Each row comes from the steps of one walk. Every step used is in the known rows, and no mark comes twice. Write the walk behind each row, first mark first.
Known rows
h-k-g: [-0.44  0.27 -0.09  1.17  0.02  0.44  0.21 -0.28  1.25 -0.10 -1.28 -3.17
  0.79  0.79 -0.06  1.73  1.50  0.94  0.23 -1.01 -3.61  1.61  0.42 -0.26]
g-k-m: [-0.17  0.47 -0.06  0.09  0.80  0.17 -0.08  2.03 -0.34 -0.38  0.62 -2.51
  0.96 -0.23 -0.16  1.95 -0.15  0.59 -0.21 -0.44 -1.47 -0.24  0.32  0.59]
d-h: [ 0.43 -1.64  0.27 -0.65  0.33  0.56  0.10  0.13  0.00 -0.01 -1.17  0.48
  0.14 -0.18 -0.56  0.89 -0.38 -1.54  0.34  1.64 -1.91 -1.11  0.21 -0.56]
b-m-g-d-h: [ 3.03 -0.29 -0.05 -1.85  0.51 -0.02 -0.31  1.15 -0.81 -0.05 -0.91  0.69
  0.16  0.86 -0.73 -1.70  1.19  0.00  0.85 -0.94 -3.01 -2.31 -0.32  0.70]
k-h-m: [ 0.67  0.66  0.23 -0.56 -0.09  1.77 -0.58  0.90 -2.03 -0.26 -1.90 -1.64
 -1.69 -1.57  0.41  0.47 -0.33  1.61  0.92  0.51  0.94 -3.76  1.07 -0.63]
k-m-b: [ 1.28  1.40 -0.62 -0.60  0.02  0.54 -0.05  1.78 -1.51  0.49  1.42  0.55
  1.27  0.38  2.42 -2.27  0.49 -2.08 -0.92  0.49 -0.80  0.65  1.10 -0.11]
m-b-h: [ 0.01 -1.02 -0.16 -0.78 -0.18  0.31 -0.40  0.61 -0.38  0.36  2.62  1.47
  0.62  0.58  2.05 -2.15  0.96 -1.38 -0.89  0.67 -3.55 -1.03  0.65  0.06]
g-d-h-m: [ 1.67 -0.10  0.50 -0.70  0.73  1.25  0.07  1.56 -1.06  0.39 -2.39 -0.18
  0.06 -1.25 -2.88  0.60 -1.17 -0.17  1.79 -0.02 -0.67 -1.91  0.03  0.34]
g-d-h-b: [ 0.70 -1.09  0.24 -0.38 -0.16  0.89  0.52  2.69 -0.59  0.52 -1.10  0.03
  0.51 -0.25 -2.13  0.61 -1.17 -0.77  1.67 -0.05 -3.39  1.42 -0.79 -0.08]
g-k: [-1.58 -0.32  0.34  0.76  0.57 -0.14  0.20  0.81  1.39 -0.27  0.06 -1.42
 -0.29 -0.21 -0.79  2.47 -0.68  1.12  0.26 -0.55 -2.31  0.22 -0.22  0.61]
h-d: [ 0.09 -0.47  0.12  0.02 -0.15  0.18  0.04 -0.05 -1.37  0.31 -0.10  1.08
  0.16  0.31 -0.71 -0.57 -1.33  1.12  2.37 -1.22 -0.86  1.03 -0.41 -0.15]
k-m-h: [ 0.59 -0.34 -0.29 -0.44  0.26  1.02 -0.34  1.76 -2.59  0.10  1.67 -2.07
  0.73 -0.12  2.12 -4.06 -0.13 -0.47  0.53  1.31  1.64  1.13  0.74 -0.30]
h-m: [-0.03  1.94  0.39 -0.30  0.16  0.80  0.17  0.79 -0.81  0.45 -1.19 -0.34
 -0.93 -0.79 -1.65 -0.60 -0.45  0.71  0.39 -0.51  1.13 -1.60  0.53  0.00]
g-m-b: [-1.12  1.75 -0.07 -0.89 -0.14  0.73  0.24  0.84 -1.00  0.62  1.40  0.20
 -1.82  0.22  1.12 -3.47  0.08 -0.38  0.31 -0.35 -0.20 -0.70  0.55  0.04]
g-k-h-d: [-0.58 -1.73  0.29  0.60  0.20  0.85 -0.46  0.99 -1.24 -0.51 -0.34 -1.50
 -0.85 -0.73  0.31  2.68 -2.02  3.29  3.07 -0.54 -3.37 -0.73 -0.15 -0.23]
g-m-h: [-1.84  0.13  0.21 -0.73 -0.02  1.33 -0.03  1.04 -2.37  0.24  1.27 -2.34
 -2.28 -0.30  0.71 -5.30 -0.55  1.06  1.61  0.48  2.34 -0.68  0.23 -0.20]
m-b-h-d: [ 0.01 -1.43  0.06 -0.85 -0.34  0.37 -0.36  0.60 -1.70  0.68  2.53  2.50
  1.05  0.98  1.03 -2.21 -0.34 -0.45  1.44 -0.38 -4.23  0.13  0.17 -0.09]
g-d-h: [ 1.56 -2.08  0.17 -0.32  0.65  0.53 -0.13  0.81 -0.44 -0.11 -1.04  0.15
  1.07 -0.42 -1.37  1.21 -0.76 -0.89  1.60  0.59 -2.27 -0.31 -0.51  0.31]
b-h-m: [ 0.07  0.27  0.42 -1.23  0.16  0.88 -0.41  1.02 -1.49  0.20  0.32 -0.65
 -0.49 -0.31 -1.42 -0.75  0.48  0.20 -0.15 -0.38 -0.76 -3.86  0.74  0.09]
d-h-k-g: [ 0.16 -1.39  0.08  0.51  0.34  0.97  0.19 -0.16  1.33 -0.23 -2.25 -2.68
  0.93  0.58 -0.74  2.72  1.02 -0.66  0.66  0.82 -5.32  0.16  0.66 -0.80]
d-h-k-g-m-b: [-1.03  0.35  0.00 -0.30  0.19  1.78  0.51  0.74  0.33  0.55 -0.94 -2.54
 -0.75  0.73  0.37 -0.72  1.19 -1.01  0.94  0.34 -5.54 -0.80  1.19 -0.82]
b-h-k-m-g: [ 2.38  0.29 -0.52 -1.21 -0.21  0.17 -0.60  1.31 -2.32  0.45  1.86 -3.05
  1.01  1.30  0.50 -1.28  2.20  0.54 -2.12 -1.88 -7.23 -2.87  0.99  0.29]
k-g-d-h-m-b: [ 0.88  0.86  0.25  0.17  0.89  1.49  0.19  1.54  0.74  0.41 -1.51  0.66
  1.31  0.43 -0.22 -1.34  0.06 -1.59  1.48  0.59 -0.72  1.82  0.66 -0.27]
m-h-k-g: [-0.85 -0.80  0.06  1.54  0.07  0.99  0.06  0.24  0.32  0.04 -0.12 -4.15
  0.14  0.64  1.06 -1.68  0.91  1.12  1.17  0.36 -2.49  3.00  0.53 -0.49]

Which walk is each row?
[-0.31  1.10 -0.25  0.13  0.71  0.45  0.07  2.58 -0.18  0.31  1.63 -1.04
  0.93  0.00  1.52  0.02 -0.13 -0.93 -0.64 -0.02 -3.15  1.30  0.83  0.51] | g-k-m-b
[ 0.55  0.22 -0.10 -0.91  0.33  0.12 -0.72  1.28 -0.32 -0.99 -0.19 -2.58
 -2.07  0.13  1.50  0.07  1.25  2.89  0.39 -0.80 -3.41 -3.73  0.50  0.47] | b-m-g-k-h
[-1.54 -0.59  0.29  0.64 -0.33  0.99  0.04  2.77 -0.30 -0.30 -0.29 -2.83
 -1.79 -1.03  0.10  2.82 -1.17  1.73  1.12 -0.23 -3.88 -0.11  0.09 -0.44] | g-k-h-b
[-0.31  1.52 -0.16 -1.47 -0.62  0.31  0.24  2.57 -1.16  0.30 -0.40 -0.55
 -1.34 -0.01 -1.10 -1.85  0.84  0.36  0.98 -0.97 -0.98 -0.95 -0.06  0.09] | h-b-m
[ 1.80 -2.00  0.14  0.24  0.45  0.74  0.06  0.98 -0.98  0.44 -1.99 -2.00
  0.50 -1.05 -2.49  2.92 -0.37  0.19  1.74 -0.61 -6.95 -1.45 -0.34  0.62] | g-d-h-k
[ 1.05 -1.16 -0.28  0.79  0.29  0.57 -0.37  0.98  0.33  0.28  1.23 -1.74
  2.30  1.10  1.12 -0.39  2.19  0.17  0.45 -1.54 -7.23  1.69  0.31  0.73] | m-b-h-k-g-d
[-0.92  0.23 -0.11 -1.22 -0.29  1.24 -0.15  1.17 -2.20  0.91  1.99 -2.28
 -1.53 -0.14  0.25 -2.20  1.34  0.38 -0.08 -1.16 -6.90 -4.10  0.97  0.43] | g-m-b-h-k
[ 0.25 -1.03 -0.04  1.97  0.44  0.95 -0.11  0.82 -0.09 -0.04 -0.43 -4.25
  1.11  0.34  0.51 -1.44  0.53  2.02  2.34 -0.74 -2.24  4.14 -0.22  0.37] | m-h-k-g-d
[ 1.64 -0.88 -0.42 -1.10  0.00  0.85 -0.66  1.58 -2.85  0.30  1.24 -3.61
  1.36 -0.10 -0.30  0.61  1.73  0.28 -0.79 -0.57 -6.77 -3.26  1.02  0.34] | b-h-k-m
[-0.12 -0.38 -0.07 -1.08  0.12  0.72 -0.39  1.32 -1.91 -0.19  0.60 -1.40
 -1.17 -0.37  1.14 -4.56  0.67  0.65  1.78  0.96  1.26 -1.05  0.34  0.32] | b-m-h
[-0.45 -0.99  0.16  0.86 -0.23  0.97 -0.14  0.84 -1.35  0.67  0.07 -3.41
 -1.16 -0.82  0.21 -1.61 -0.30  1.11  1.04  0.14 -3.58  0.70  0.35  0.12] | m-h-k
[ 0.95 -0.11 -0.14  1.62  0.38  0.35  0.04  0.33  0.75 -0.17 -1.35 -3.33
  1.58  0.45 -0.84  1.72  1.34  1.57  1.56 -2.10 -3.63  2.44 -0.42  0.61] | h-k-g-d
[-0.14 -0.88 -0.10 -0.72  0.56  0.49 -0.45  2.74 -2.10  0.42  3.64  0.03
  1.84  0.74  0.85 -0.84 -0.61 -0.08  1.16 -0.96 -6.09 -0.02  0.54  0.47] | g-k-m-b-h-d
[ 1.38  0.55  0.36 -0.56  0.55  1.47  0.19  2.08 -0.97  0.98 -1.57  1.30
  0.04 -1.04 -1.16 -0.74 -1.06 -1.60  1.39  0.50 -2.24 -0.50  0.53  0.29] | g-d-h-m-b
[-0.75 -1.36  0.18  0.30 -0.16  0.79 -0.15  0.64 -2.13  0.51  1.16  0.26
 -0.39  0.22  0.45 -3.90 -2.04  1.41  3.35  0.14  0.59  2.43 -0.35 -0.41] | m-h-d
[-1.55 -0.09  0.01 -1.08 -0.11  1.08 -0.18  0.57 -1.39  0.19  2.54  0.43
  0.49  2.21  1.44 -4.28  0.71  0.55  2.03 -1.11 -1.82  0.09  0.41 -0.68] | k-g-m-b-h-d
[ 3.51 -0.38 -0.37 -1.30  0.61  0.38 -0.28  1.68 -1.76  0.23  0.23 -0.36
  2.13  1.14  0.23 -1.56  0.26 -1.04 -0.34 -0.63 -2.31 -0.35  0.09  0.17] | k-m-g-d-h
[ 1.89 -0.82 -0.26 -0.71  0.32  1.42 -0.09  1.55 -2.15  0.43 -1.21 -3.04
  0.97 -0.72 -1.14  2.21  0.39 -1.05  0.08  0.77 -6.25 -2.40  1.04 -0.25] | d-h-k-m
[ 1.51  0.87 -0.41 -0.12 -0.02  0.61 -0.14  1.39 -2.12  0.38 -0.50 -3.47
  0.80 -0.44 -0.42  1.28  0.87  0.53 -0.35 -0.90 -4.10 -1.02  0.78  0.23] | h-k-m
[ 0.45  2.57 -0.27 -1.46 -0.83 -0.30  0.31  2.26 -0.61  0.60  0.25 -0.05
 -1.76  1.42 -0.44 -3.34  1.35  0.55 -0.63 -1.88 -2.32 -0.17 -0.05  0.08] | h-b-m-g
[ 2.08  1.70 -0.60 -0.87 -0.08 -0.24 -0.16  0.94 -1.47  0.17  1.17 -0.49
  0.97  1.46  1.30 -2.57  0.97 -0.30 -1.69 -1.03 -0.17  0.02  0.58 -0.12] | k-m-g
[ 0.01  0.88  0.41 -0.97  0.34  1.55  0.28  1.39 -0.41  0.98 -1.33  1.61
 -0.73 -0.70 -0.46 -0.97 -0.81 -2.27  0.27  1.63 -2.34 -1.71  1.29 -0.51] | d-h-m-b
[ 2.68  0.62 -0.35 -1.28 -0.13  0.59  0.28  3.61 -2.11  0.82  0.21 -0.35
  1.30  1.25 -0.71 -2.09 -0.19 -1.23 -0.14 -0.94 -3.67  1.44 -0.20 -0.19] | k-m-g-d-h-b
[ 0.22 -2.02  0.19 -0.91 -0.21  0.23 -0.48  0.19 -1.79  0.15  1.67  1.16
  0.90  0.68 -0.43 -1.05 -0.50  1.16  1.81 -0.61 -2.79 -1.23 -0.22 -0.11] | b-h-d
[-2.66  0.93  0.29 -0.65 -0.67  1.69  0.51  2.89 -2.64  0.82  1.62 -2.56
 -3.13 -0.07 -0.09 -6.01 -1.06  1.14  1.71 -0.23  1.21  1.17 -0.05 -0.55] | g-m-h-b
[ 2.22 -1.05 -0.02 -0.50  0.38 -0.15  0.00  0.38  0.11  0.12 -0.36  0.88
  0.76  1.09 -0.29 -0.40 -0.12 -0.35  0.15 -0.55 -2.94 -0.18 -0.51  0.21] | m-g-d-h
[-0.94 -0.91  0.14  0.31  0.67  1.01 -0.17  2.74 -2.55  0.22  1.92 -2.10
  0.50  0.01  0.29 -2.22 -2.32  2.00  2.90 -0.45 -1.12  2.49  0.04  0.14] | g-k-m-h-d
[ 0.87  1.23  0.32 -1.40 -0.09  0.14 -0.39  0.60 -0.91  0.44  0.80  0.08
 -0.73  1.06 -0.68 -2.83  0.85  0.66 -1.52 -1.45 -1.88 -3.37  0.72  0.07] | b-h-m-g
